What can hang from each mark
A: U
S: A C U
B: A X
X: B C U
C: A U
U: B S

Each row was made from one small tree. The marks that hang from a mark follow it in brackets, in alphabetical order. Every link used is in the known rows. Write each row's tree.
Known rows
C{A{U{B S}}}: [-12   2  -7  -5   0  25   1   9 -33 -11  13  -4 -34 -11  12   0  16 -19
   0   7  -5  -5   0 -42]
U{B{A}}: [ -4   4  17  16 -11 -18  -3   2 -12 -13 -10  16 -10  -8  10  15   0   7
  -9  -2 -14  13  24 -40]
B{A X{C{U{S}}}}: [-15  -4  -6  30 -28  -1 -19  -9  -4 -14  17   6 -24   1  16  21   5 -15
 -21 -27   0   2  17  -6]
A{U{S}}: [-23  12  12  -5 -19  11  -7 -17 -15 -25  19  -8 -23 -14   8   8  23 -24
  -1  -5   2  -6  16 -44]
X{B}: [-21   3  20  11 -13   4   3  -3 -11  -2  11   7  -4  -6  10   6   3   2
 -19   3  -6   8   9 -23]
A{U{B{X} S{C}}}: [ 33  -9   4   0   8  -4 -20  -1  -2 -15  24 -13 -13  -6  16  10  12 -21
  11 -13  -6  11  11 -41]
A{U{B}}: [ -2  -3   7 -15  -1  12   5   2 -17  -8   0   0 -23 -10   7  18  12  -6
   8  15 -11   0  14 -41]
C{A{U}}: [-17   0   4   6  -2  27   9 -10 -21  -7   7  -8 -38  -6   3  11  21  -6
  -1  22 -10  -3   0 -32]
C{U{B S{A}}}: [-17  14 -18  -6   5  -5  -4  39 -38 -11   9  10 -13   5   6  10   7 -19
 -11  -1  -5  11   1  -5]
U{B{A} S}: [ -8   8  14  13 -17 -17 -12   4 -20 -22   4  11 -10 -13  16   7   2  -6
 -12 -20  -6   7  29 -42]
U{B S}: [ -5   2  -2  -1  -7 -15  -2  15 -21 -15   5   9 -24  -5  13   1   4 -13
  -4 -13  -5   3  10 -39]
B{A}: [-18   6  27  24 -16 -15  -5 -22  -6 -18  -2  10 -10 -11  10  16   7   7
 -11  -4 -11   8  29 -38]
S{C{U{B}}}: [ 23  -9  -7   3  12 -16  -6  23 -26  -3   8   0  -5   9  30  16   6   3
  -4   8 -22  17   2 -25]
B{A{U} X{C}}: [ -8  -8  14  18 -28  15  -8 -40  21  -8   4   1 -29  -5  -4  33  13 -11
   7  -2  -7  -4  26 -21]
X{B{A} U{S}}: [-25  11  39  26 -49   1 -17 -17 -17 -23  17  13  -2 -18  21  -9  -5   4
 -27 -27   3  -1  37 -18]
U{B{X} S{A}}: [ -2  10 -12   3  10 -11  -5  24  -8  -6   6  14 -15  -4 -12   7   0 -21
  -4 -11  -4  13  -1  -9]
S{C U}: [ 17   3  13   8  22 -21  -6 -31   3   0  21  -8   1  -2  13  24   0   7
  12   9 -19  15  13 -37]
C{A{U{B{X} S}}}: [  2  -4 -15   4   9  23  -2  14 -23  -9  15  -1 -41  -9  -1   3  13 -21
   2   1  -2   1  -6 -29]
C{A U{B S}}: [-11  -1 -25   5   6   9  -1  41 -53  -8  12   4 -37   3  22  -1   6 -14
 -21  -3  -8   4 -14 -20]
S{A}: [-24  16   8   8  -1  -9   5   0  -9  -3  -3  10 -13  -1  -9  17  12  -6
  -5  16 -11   8  10 -11]
S{C}: [ 10  -6  19  14   4 -21 -12 -19  -1  -5  11  -6  -7   1  19  12  12   2
   2   1 -18  12  15 -37]

Which tree is each row?
[-14  11   5  -2 -13  -5 -10  22 -22  -9  -4  16 -27  -4   3  -1   1 -10
  -5  -3  -7  -2  19  -9] -> X{U{B S{A}}}
[-26   0  33  25 -62   8 -16 -24  -3  -8  10  12 -13  -6  20  -1  -9  -4
 -20 -28   2 -10  40 -11] -> X{B{A} C U{S}}
[-12  -8 -21  -5 -18  -4  -5  27 -26  -4   5  10 -35  11  24  15   3 -21
  -9 -13  -6  -5   4 -14] -> X{C{U{B S}}}
[ -5 -15 -12  13  -7  32   5 -18   3   8   7  -3 -50   3  -6  25  16 -15
   5  14 -12  -9  -4 -11] -> B{X{C{A{U}}}}
[ 15   2  -9  -4  21 -11  -5  31 -25   1   5   3   5  11  12  21   6  -1
   0  20 -21  22   6  -7] -> S{A C{U{B}}}
[ 12  -6  -2  22  10 -10  -5 -22  14   9   0  16 -17  -1  -4  40 -17   6
   8  -1 -12  10  15 -21] -> S{U{B{A X{C}}}}
[ 16   0   9 -13  -1  -1 -16  -5 -13 -19  19 -15  -7  -5  24   5  14 -20
  16  -2  -9   6  20 -54] -> A{U{B S{C}}}
[ -8   9   0 -17   5  16   9   9 -17  -5  -3   3 -14  -2 -12  23  14 -13
  13  27 -12   4  16 -25] -> S{A{U{B}}}
[-16   3 -27  -9  -9   6  -3  30 -25   0   0  11 -24  14   7  20   5 -25
  -3   0  -7  -1   4   4] -> X{C{U{B S{A}}}}
[  9  12   1   0  10 -17 -12  12 -17  -9  10   0   5   6   9   4   7 -14
   6  -5 -14  17  17 -26] -> U{B S{A C}}
[ 10 -13   4  23 -13 -11  -5  -6  11   3 -10  18 -26   1   4  26  -4   0
  -2  -8 -12   7  18 -18] -> U{B{A X{C}}}
[ -7  14  10   4  -1 -19 -15  -8  -8 -13  19  -7   5   2   7   7  13 -15
   0  -6 -10  12  19 -21] -> U{S{A C}}
[-22  -4 -17   5 -26   1  -5   4 -22 -11  13   3 -36   9  21  16   9 -25
 -13 -13  -4 -10   7 -10] -> X{C{U{S}}}
[  8   1 -19  -1  25   0   7  -2  14  21   0  15 -22   9 -23  40 -11  -7
  21  17 -17  11   0   2] -> S{A U{B{X{C}}}}
[  8  -7 -10   6  18  26   9  13 -18   2   4   2 -39  -6  -2  13  13  -9
   0  18 -12   6 -11 -25] -> C{A{U{B{X}}}}
[-16 -13 -31  24  -8  18  -7  12 -19   1  16   2 -49  10  13   9   9 -23
 -20 -16  -4  -6 -16   6] -> B{X{C{A U{S}}}}
[ 19  -5  -6  13  13 -10 -10  15 -28  -5  17  -4 -17   2  27  -7   7  -9
  -4  -6 -13  11  -1 -37] -> U{B S{C{A}}}
[ 22  -3 -18   7  31 -11  -8  31 -14   4   8   4   1  12   2  23   2  -2
   2  11 -21  31  -3   3] -> S{A C{U{B{X}}}}
